Each row was made from one walk, in order. Every step used is in the known rows, and no mark comes twice. Write each row's walk.
Known rows
satok > peti > zale: [-13   3 -22   4 -15  -1 -20 -17   2 -20 -44  -2 -18 -17   6 -16   2 -12
  22  -5  -3 -58 -19   5   1  -1   3 -14 -19  -2  15  -5  24  10  17  13
  -6  14 -10   2  -6  -3  -6 -18  12  23   2  12 -12]
vafur > mububof: [  4 -15 -13  15   8  11  -5  34  -3   2 -12  -5 -12 -27  -6  23 -28 -22
  -7  -3  16  43   2 -10 -17  -9   1  -6  17   2  -6  11   8  -3  -3  13
  -6   4 -13  -2   1  16   4  -5  -6  10   0  19  -8]
peti > satok: [ -3 -21 -11 -13 -27  -5   4  23  -5   7 -27  -9  -9 -15  -4  49 -14 -22
 -11 -12  -6   5  10  -1 -32   2   4 -10   3  -5 -19 -11 -14 -12  -7  27
   3  10  -2  -8  -5   9  -8  15   1  43  -4  11  -3]
pelubin > mububof: [ 20  -7  -9   9   6   8  -7  38  -3   1  -2  -4 -22 -20 -10  15 -20 -15
   3  -8  -5  16  -5  11 -14  -1   0   8  44  -7  16 -10   7  -1   3  16
   6  18  -7 -11   5  -1  10 -10  13  24   9  12 -15]
mububof > vafur > peti > zale: [-24   5   8  13  19  15   5  -2  -3   7 -19  -6  -4   5 -10   2 -13 -45
  13 -10 -16   7   4 -10   5   9 -11  -5   5   0  -2  15  19   6   5  12
  -7  20 -23  -6   1  15  -2 -14  33  18  20   5  -5]
pelubin > mububof > vafur: [  9  -1  -8   8  -1  30  -2  52  -4   8  18  -7 -21  20 -17  18 -32 -20
  -1 -11 -18  25  -4   3 -10   4  -1   5  30  -2  13   3   8   5   3   5
  -1  25 -23 -12   2  -8   3 -27  18  21  15  10 -18]
kuvapu > peti: [-16 -19 -31  24 -16   1 -12 -12   3   0 -14  -9  -7 -12   0  11 -14 -16
  12 -21   0 -16  -7   1 -46   2   2  -7  23  -8  -6   2   4  -7  -7   7
   1   5 -13 -11   4  -5 -13  23  19  23 -12   8 -19]
kuvapu > peti > pelubin: [-36 -15 -40   1 -30   1  -5 -13   1   2 -16  -9  -7   6   1  13 -26 -23
   9 -18 -24 -33 -12   5 -30   6   2  -9 -10  -6  -1 -15  -8   3  -3  25
   5   4 -11  -9  15  -2  -4  16  18  21 -13  -6 -23]
satok > peti > rurad: [ 11 -15 -27 -43 -38 -11 -20  14   9 -10 -25  -5 -24 -14   2  39   7  -5
  28  -8  12 -24  -2  -1   2 -11  14  -8  18  -6  -2   1  21 -18 -16  -8
   4  16 -19   2  -8  -5  -8   7  -1  21   0  24 -18]
kuvapu > peti > pelubin > mububof > vafur: [-25  -2 -41   5 -13  22   0  27   1  16  27 -10 -16  47  -7  14 -35 -29
   6 -21 -36  -9 -17   4 -21   9  -5  -4   8  -7  22 -14  -3  14   8   8
   4  17 -30 -13  15  -9   4 -16  28  13   0  -3 -28]
bosus > rurad > peti > vafur > mububof: [-10 -10  21  -7  43  29 -13  67   0   6 -30   5 -13 -36   6  10 -35   4
 -30  14   2  70   9   1   5 -21  20   7  14   9 -27  -4   1 -13 -19  22
  -8   0  -8   4   0  14  17 -11  -1 -35 -11  34  -6]
zugo > zale > bosus > rurad: [  9  -5 -35 -15  22 -26 -10  29  -5 -11   0  -1 -17 -18   3   0  -9  -1
  13  -1  19  -6   3  -4 -23   0   9 -18  -6  -4 -41   2   3 -24  -1  19
 -25  15   3 -13 -10 -18   8  24   8  13  -6  28 -12]
mububof > pelubin > peti > kuvapu: [ 33 -13  13  25 -18  11  -1  -7   1   0 -44 -10  -3  -3 -13  -2 -28 -34
  -7 -25   8 -27  -3   0  19  20   4   2 -38  -1  -3  14   4   3  -6  -9
   7  16 -10 -21  10 -14 -44   6  24  29  17 -11 -14]
mububof > pelubin: [  6  -8   2   4 -16   5  -8  -2   0 -10 -33  -9 -11 -13 -12  -1 -19 -24
 -10  -8  -3  -8   6   4 -11  14  -1   2   5  -3  -3   4   2   2 -14  12
  12  14 -15 -12   4  -3 -21   1  11  27  15  -4 -13]
satok > peti > zale > bosus: [ -9   2 -39  28 -22  -5 -29 -12   0 -30 -25  -3 -14 -21   8 -30  -3 -23
  34   5   9 -66 -17  11  -3  -3  -8 -27 -15   0  -6   2  38   1  11  -4
  -8  17  -6  -3  -9   2  18 -16  13  30  -4  20 -14]
rurad > peti > pelubin > mububof: [-16  -9  -3  -5  16   9  -9  37   6   9 -17  -1 -13 -14 -14   6 -30 -10
 -12   8 -42   6  -8  27   5  -1  10  14  18   1  19 -41   3   6  -1  36
   9  14   2 -10  20   6  34 -21   2  19   6   8 -19]
rurad > futub: [ -4 -15  -3 -41  27 -19  -7   7   8 -10 -34  -5 -19 -10  -4  20 -10  -2
   1  -5   2  44  -2   2 -32   4  -7  -8  20  -3 -21  -3   5  -7 -10  14
   0   5  -5  -3  -4   4 -16  17   4  11   4  13  -2]
bosus > rurad > futub: [  1 -15   0 -61  33 -31 -10   5  14  -5 -38   1 -26  -5   2  14 -11   7
  -5  -3   9  49   6  -4 -36  -2   5  -6   2  -2 -21   0 -12 -11 -20  30
 -12  10  -4  -1  -8  -4 -22  14   0  -7  -1  14  -2]
rurad > peti: [-17 -22   4   8   6  13 -12  21   4   0 -31  -3  -6 -38 -12   7 -20  -1
 -12   4 -12   6   6  17 -11  -3  16   4  19   6  -8 -10   9 -11 -15  20
   0  11   5  -7   4   5   6  -2  -2  24  -2  16 -12]
zugo > zale > bosus: [  2  -5 -40   5  13 -14  -7  35  -8 -16   0  -7  -9 -20  -2   6  -9  -9
  17  -2  14 -20  -4   0 -22   5  -4 -20  10  -3 -41   1  18 -20   4   7
  -9  10   1 -16  -7 -11  13  23   9  34  -1  25 -10]
bosus > zale > peti > pelubin > mububof > vafur: [ 11   2  -3  32   4  45  -5  43  -5  23  63 -14 -21  23 -19  39 -32 -33
  16  -2 -32  17 -13  15  17   9  10   6  18  -4  18  -2  -1  13  11 -14
 -17  26 -31 -13  17   7  36 -25  -4  22   5   4 -23]
vafur > mububof > pelubin > peti > rurad > futub: [ 58 -12  20 -32  26 -18  -1  -3  14   8 -52  -8 -23  -2  -1  12  -3 -28
  -3 -16  25  88  -2 -15   9   7 -20  -9  58  -7   6   1  21 -12 -23 -32
  26   4 -16  -3  -3   5 -15  13  -4 -11  20  30  -9]
zugo > zale > bosus > rurad > peti: [ -8 -11 -21 -11  40 -20 -16  38   3  -7  -8   3  -9 -31  -2 -13 -10  14
  -1  10   5  -7   9   9 -11  -4  11  -9   6   4 -37 -11   9 -26  -7  22
 -24  13  14 -13  -8 -18  24  17   0   8 -10  38 -12]
zugo > zale > peti > kuvapu: [ 21 -13 -13   5  18   4   0  20  -7   2  16 -11  -4  -4   0  33  -8 -10
  26 -20  13   6   6 -13   2   7  32   2 -12  -1 -20  14   5  -1  15  -2
 -28   1 -10 -12   5 -19 -18  33  17  23 -12   6  -7]
zale > zugo: [ 16 -14 -10  -9 -12  10 -28  15   0 -25 -38  -7  -5 -23 -15   7 -24 -19
   4  -6   1   3 -14  -1 -36  -3  -1   2  -6  -2  11  11   4   5 -15  11
   0  11  -8 -12  10  -1 -18  20  11  35   1  11  -1]
zale > bosus > rurad > peti: [ -3 -22 -10   7  17  -4 -25  22   7  -5 -14   1 -10 -40  -7 -10 -24  -1
  -4  18   5   9  13  18 -17 -10  12  -3   7   6 -29   1  12 -22 -29  20
 -16  18  11 -11   1   0  21   0  -5  14 -14  27 -13]
vafur > mububof > pelubin: [ 23  -8  -1   6   7   9  -7  18  -2  -4 -26  -7  -6 -16 -13  -1 -26 -35
 -15  -5  14  33   6 -10  -3   4  -3  -4  20   2   5  11   6   6 -10   8
   3   6 -21  -7   1   9  -8  -7  -4   6  14  12 -12]
zugo > zale: [ -7  -4 -22 -16  11 -12   2  27  -7  -6 -17  -5 -13 -18  -1  19  -7   0
   4 -13   4 -13  -1  -4 -19   7   7  -9  11  -5 -18  -8   2 -10  14  23
  -6   6  -4 -10  -5 -17 -10  25   9  26   7  18 -11]
mububof > vafur > peti > zale > zugo: [ -7   5   8  -4  18  21 -19  -2   1 -11 -36  -6   4   3 -21 -14 -19 -52
  16 -10 -12  11 -10 -15 -11   6 -17  -2 -10   1  23  23  18  15 -11   3
  -7  20 -25 -10   7  10 -12  -1  36  21  16   9   4]
kuvapu > peti > zale > bosus: [-13  -6 -47  53 -15  -2 -20 -33  -1 -15  -3 -10  -5 -23  10 -40 -12 -35
  36  -9   6 -42 -11   6 -39   6 -18 -21  20  -8 -14   1  25  -3   4  -8
  -2   5  -5 -10  -3   4  16  -1  24  25 -21  20 -14]
peti > pelubin: [-27 -10 -21  -6 -24   2   1  11  -2  -5 -25  -7 -12  -4  -2  27 -29 -20
  -2  -4 -24 -25  -2   5 -12   5   8  -2 -24  -1 -11 -17  -7   4  -3  34
   4   9  -3  -6  14   5  -3   2   4  30   8  -7 -15]
mububof > pelubin > peti > zale > zugo: [ 53   6  23  37 -15  12 -24 -43  -1 -26 -76  -8  -5 -17  -8 -55 -12 -44
  -1 -15  -8 -37 -28   3   1  19 -20  -2 -14  -4  44   1  15  26   2 -10
  18  19  -3 -17  15 -11 -29   2  32  28  21   8  -4]

Write each row's walk
[ -8   0 -32 -27 -16   2 -15  35   4  -6 -22  -2 -23  16  -6  19 -16 -11
  12  -3 -25 -45 -28  20   9  -4  11  -5  -9  -4  37 -24   7  14  15  28
   3  23 -18  -4  10  -9  16 -10   9  23   8  -1 -22] : satok > peti > pelubin > mububof
[-14 -28 -28   5 -37  -9  -1   0  -1  15 -27 -12  -4  -5  -1  40 -11 -23
   2 -25  -3  -9   4  -1 -51   2   0 -16  19 -11  -9  -8 -16 -14  -6  17
   3   5 -10 -11  -5   0  -8  28  13  35 -22  13 -11] : kuvapu > peti > satok
[ 50  -8  21  50   6  19  -2   8  -4   7 -38  -7 -11 -12 -11   0 -25 -37
 -22 -14  13  24  -9  -6  14  10 -10  -7  17   0  20   9  14   4   0  -8
  12  13 -13 -12   9   0 -13  -3   4  10  19  14 -17] : vafur > mububof > pelubin > peti
[ -6  -6 -27  17 -15   1 -31 -37   4 -22 -37  -8   0 -20   0 -40 -12 -30
  24 -18  -4 -32 -25   0 -47   4 -12  -6   8  -8  27   2  11  18   0   2
   3   4 -13  -9   6  -4 -15   8  29  22 -15  14  -4] : kuvapu > peti > zale > zugo
[-11   3  -5 -14 -16  31 -15  44  -6 -16 -48  -1 -21 -11  11  24 -13   2
   4  -4  -6 -24 -14   9   3  -9  13  -9 -14   0 -17   6  20  -5  -4   4
   5  10 -19   1  -2  -2  -6   3  22   9  -1  12 -14] : satok > peti > vafur
[ 38 -10 -17 -12  -3 -12  -2  16  -5   5  18 -12 -20  -5   6  49  17  -3
  37 -16  12  26   9 -10   1   2  23   3  64  -9 -10   0  19 -19   0 -18
  -6   6  -9  -6  -1 -13   4  37   5  22  -6  29 -13] : zugo > zale > peti > rurad
[ 36 -18   9 -28   6 -21   3  -8  10   4 -44  -7 -31  -7   4  35   4  -8
  12 -18   9  58  -3  -3  -8   5  -8  -6  45 -10  -9  -8  20 -22 -21 -20
  19   9   1  -5  -1  -1 -19  22   2   9  11  29  -7] : pelubin > peti > rurad > futub
[ -7  -6   4 -15  35  23   3  52   2  22   9  -6  -3  22 -27  27 -35 -46
  16 -19  -2  32   5  -8  15   4  -1  11  -4  -1   4  26   8  -3  -8   3
 -13  25 -34 -15   4   7  -5  -9  34  17  16  -6  -9] : pelubin > mububof > vafur > peti > kuvapu
[ 24  -8  -2  20  -9  24 -10  23  -5  10  28 -10 -21  16  -5  33 -22 -23
  16  -5 -30  20 -10  15   6   4  17  15  33  -5  36 -16   4  14  13  15
   0  19  -9  -9  27   0  24  -3  10  22  -1  -5 -20] : zale > peti > pelubin > mububof
[ -5  -3 -18  -5  -7   4  -2  35  -3   2  -3  -5 -21   1  -8  22 -31 -21
   0  -5 -29  -7 -12  14  -4   4   2   7  10  -6  17 -30  -3   9   9  33
  10  17  -6  -8  16   4  19 -11  13  24  10  -3 -17] : peti > pelubin > mububof
[  6   0  -8   4 -10   7 -28 -14  -1 -32 -43  -6  -5 -27  -6 -29 -16 -31
  14  -6  -7 -20 -17  -2 -29   3 -10  -1  -9  -3  20   1  14  17   1  11
   0  10  -4  -7   7   7 -11  -4  18  30   2  13   3] : peti > zale > zugo
[-21 -26  -5  -3  13   9 -12  27  10   1 -22  -4   3 -34 -15   7 -33 -10
  -3  -2  -1  -3   9   9  -2  -2  19  11 -25   8 -27  -1   5  -8 -18  13
 -13   4   0 -11   4   9  -9  -4   5  26  -7   5  -6] : rurad > peti > kuvapu
[  8 -19 -10 -77   7 -33  -5   9  15  -5 -23  -8 -26 -10   1  39   2  -5
  19  -8  10  62  10  -6 -28  -1  -6  -2  49  -9 -26  -6  12 -21 -29  -5
  13   3  -9   2 -10   9 -13  16  -4   8   4  26  -1] : peti > rurad > futub
[ 13 -25  10  30 -15  20  -7  17  -6  21  13 -17 -10 -28 -12  66  -6 -25
   8  -7   0  13   9   8 -13   4  16  -7  19  -8 -12   8 -14 -16  -2  -4
 -16  12 -10  -9  -3  17  18  17 -20  44 -17  19  -4] : bosus > zale > peti > satok
[-14 -28 -16  -4  19  -4 -24  25  11  -4  -4   0   0 -36  -8 -13 -38 -10
   5  10  15  -5  17  10  -2  -8  18   3 -39  10 -48  10   4 -20 -31  11
 -29  13   8 -13  -2   1   6   0  -1  12 -20  18  -7] : zale > bosus > rurad > peti > kuvapu
[-10   2  -5 -11  45   5 -11  69  -4  -6 -22   3 -13 -28   8 -12 -16  16
  -5  15   0   9   6  13  -4  -6  14  -7   1   5 -61 -10  12 -28 -13  14
 -12   6   5  -9  -7  -8  30  12  13 -11 -13  40  -9] : zugo > zale > bosus > rurad > peti > vafur
[-39 -18  -7  -9  -5   7  -3  17   7   1 -32  -4  -5 -19 -10  14 -29 -10
 -15   7 -35 -11   0  19  -3   2  15   5 -12   6  -7 -31  -2   0 -11  36
   6   7   4  -8  18  11  14  -4  -3  27   0   2 -15] : rurad > peti > pelubin
[ 41  -8  20  46 -19  19  -5 -17  -3  -1 -52  -8 -15 -11 -10  -2 -17 -29
 -12 -18  -7 -21 -10   8   8  20  -4  -4   6  -6  14   4   9  -1  -4  -2
  19  22  -5 -18  14 -14 -30   6  21  29  24  -1 -19] : mububof > pelubin > peti
[ -2   1  -2  21   4  31  -4  27  -6   4 -29  -9  -4   0   3 -10 -29 -31
  -8 -12   5  29  -4  -8 -16   2  -8  -6  25  -2  -9  12   8   6 -13 -10
  20  -6 -36  -4   3   7  -4   6  24 -20  -8  15 -15] : kuvapu > peti > vafur > mububof > pelubin
[  3 -11  -6  -8  -3  16 -30  18   1 -18 -23 -10  -5 -50 -25  10 -24 -24
   7  -1   5 -11 -18  10 -26  -1  -6  -5 -11  -4  -2  13   1  -4 -18  -5
 -12  14 -16 -12   1  13  -1  15 -12  35   2  20  -1] : bosus > zale > zugo
[-11  -9 -38  12 -10   0  -7  12   3  10   4  -7 -16  16  -1  11 -29 -21
  13 -18 -29 -22 -21  13 -24   3   0  -1  22 -12  23 -26  -4   8   5  22
  10  10 -15 -11  17  -5  17   5  21  16  -7  -1 -25] : kuvapu > peti > pelubin > mububof
[-31 -11  -1 -28   1   0   4   5   0  10 -37  -5  -3  -8 -13  37 -24 -37
   5  -5 -22  -8   2   0   0   5   4   1 -12  -1  -4  -5  -1  -7 -10  40
   3  13 -10  -8  18  21   6  19  17  27  13 -10  -9] : vafur > peti > pelubin
[-12 -22   6  -2  17   2 -17  20   9   2 -32   3 -14 -34  -6   4 -22  10
 -16   5  -7  15  11  12 -12  -8  24   9   4   4 -10 -10  -5 -15 -18  35
 -14  15   7  -6   1  -6  -4  -3  -4   6  -8  20 -11] : bosus > rurad > peti
[ -1  -1 -24  16   0 -11 -21 -12  -3 -19  -5  -1 -17 -32   7 -32 -14 -23
  19   7  10 -24   4   4 -16   0  -2 -10 -10  -3 -22   2  12  -6  -3  15
 -19  16   7  -5  -6   1  15 -14  13  13  -8  24  -6] : peti > zale > bosus > rurad
[ 27  -7  20  45  16  57  -9  55 -17   7   3  -8 -14 -16   7  36 -24 -20
   3   0   4  82   2  -9   5 -10  18   6  37   3  -8  22  17  -2   0 -11
  -4  -3 -22  -1  13  16  17   4  11 -10 -15  23  -7] : zale > peti > vafur > mububof
[ -4   2 -35  -1 -12 -16 -33 -13   6 -27 -16   3 -20 -18  11 -31  -6 -12
  28   5  16 -61  -9   7  -7  -7   6 -22 -28   0  -6   5  22  -2   1  12
 -25  22  -3  -1 -14  -7  14 -15  11  11  -8  24 -13] : satok > peti > zale > bosus > rurad
[  8  12  11  -7  35  21 -20  20   0  -2 -19  -4  -4  12 -25 -21 -22 -54
  20  -8 -19  24 -20  -3  -2   4 -23   8  25  -3  56  14  20  22   0   1
  -1  26 -31 -12   9  10  10 -18  40  18  23  14  -1] : pelubin > mububof > vafur > peti > zale > zugo
[-29  -8 -32 -35 -36  -1 -15  15   4 -12 -39  -4 -15   5   1  28 -15  -9
   5  -4 -18 -56 -18   8   0  -2  16 -16 -47   2   6 -14   4   9   2  29
  -3  16 -14  -3   6  -4  -5   3   3  26   4  -6 -22] : satok > peti > pelubin
[ 23  -7  -5  16  16   6  -3  13 -10   1   4 -10 -13  -7   3  31   4  -4
  15 -13   2  10  -1  -3 -10   7  22  -3  30  -4  -1   2  10  -8  18   6
 -15   7  -5 -11   5 -19  -4  31  10  23  -5  15 -13] : zugo > zale > peti
[-19  -8  15  14  37  42  -5  74  -4   5 -33  -1  -6 -36  -2  10 -34  -6
 -21  12  -8  60   2   4   3 -14  10   5  23  12 -24  -4  17  -9 -14   9
   7  -6  -9   1   5  24  27 -11  -2 -13  -8  35  -6] : rurad > peti > vafur > mububof
[  0 -22 -42 -16 -37 -10  -8 -13   8   4  -6 -11 -16 -16   4  29  -4 -16
  32 -22   9   3   8  -3 -35  -3   1  -3  53 -13 -10   1   9 -21 -22 -13
  10   4 -16  -5  -1  -3  -9  22  12  21 -15  23 -18] : kuvapu > peti > rurad
[ 56 -11  12  14 -35   1  -2 -15   1   4 -42 -11 -21 -10  -5  19  -5 -29
   4 -20   5  -1   3   1  17  14  -5   1  36 -10   7   1  17 -15 -22 -23
  27  21 -11 -13   7 -10 -26  13  14  26  23  11 -19] : mububof > pelubin > peti > rurad
[ 31 -19  -2  13 -18  13 -15   5   2  11  33 -16 -22 -38  -7  58  -1 -21
  38  -4  12  26   8   6   4  -1  18   9  61 -11 -13  15  12 -27 -23 -36
  -9  13 -17  -5   1  14  17  16 -19  26  -6  28 -12] : bosus > zale > peti > rurad
[-31 -19 -23  -7   1  -7 -21  18   9  -4 -13   0  -9 -21  -4  -8 -34  -9
  -5  20 -19  -9   5  20  -4  -5  13  -5 -28   8 -32 -20  -1 -13 -27  33
 -14  15  12  -9  11   4  32   1  -5  11 -12  13 -15] : zale > bosus > rurad > peti > pelubin
[  4 -18   1 -39  -2 -11  -1   5   5   9 -30  -8 -12 -28 -10  49   0 -33
  29 -11   5  29  20  -7   0  -5   1   6  57  -8  -7  10  18 -31 -32   2
  10  13 -15  -3   1  21   1  25  13  23  13  15  -8] : vafur > peti > rurad
[  8 -17 -25   3  -3  -9 -20  16   0 -10   2  -3 -17 -25  -1   4 -23 -10
   9   4  15   0  12   5 -26  -4   5  -8  -3  -2 -33  13   5 -20 -21  16
 -19  21   4 -11  -2  -4   6   5   5  15  -7  19 -12] : zale > bosus > rurad
[-12 -16 -28 -31 -18   3 -18  23   6 -14 -25  -4  -8  -9  -3  23 -20 -10
  18 -13  15 -43  -8  -2   1  -5  19  -7 -55   4  -8  16  11   0  -3   6
 -19  13 -19  -6  -5  -6 -28   5  11  27  -6  -1 -12] : satok > peti > kuvapu
[ 27  -2  22  52  10  48   4  51 -18  10 -36  -4 -18 -24   8  22 -28 -23
 -18 -12   5  52 -15  -5  13  -3   0  -8  17   1 -12   7  16  -8   6  -6
  12   5  -9  -7  12  11   2   1  20  -9   5  27 -11] : pelubin > peti > vafur > mububof
[-17  -9   5  -4  16  23   1  24  -2  14  -9  -7  -5  13 -20  35 -21 -36
   1 -11 -10  31  10  -9  -5   5  -4  -2  10   1  -6  27  10  -9 -14  13
  -8  23 -26 -12   5  10 -11   6  25  22  18   1 -12] : mububof > vafur > peti
[ 36   5   6  77 -16   6 -13 -33  -6 -17 -33  -8 -10 -18  -1 -54  -9 -50
   8  -7   2 -50 -14  11  12  24 -26 -16   3  -5   1  -2  31   5   7 -20
  17  21   4 -19   7  -4   0 -17  25  33  18  12 -16] : mububof > pelubin > peti > zale > bosus
[ 45   5   7  65 -10  -7 -15 -43  -2 -12 -37  -3 -18 -14   4 -56 -12 -37
   3  -6   9 -37  -5   9  14  17 -14 -14 -11  -5   1   3  17   1   2  -5
   1  26   6 -16   2 -13  -5 -14  23  13  13  15 -16] : mububof > pelubin > peti > zale > bosus > rurad
[ -7  -7   8  10  11  10 -33  -6   6 -27 -61  -3   1 -43 -13 -44 -16 -18
   3   7 -19 -13 -16  12 -16  -2  -2   8  -3   5  23 -12  19  14 -10  14
   3   7   6  -8   7   6   5 -11   7  27  -2  23   1] : rurad > peti > zale > zugo
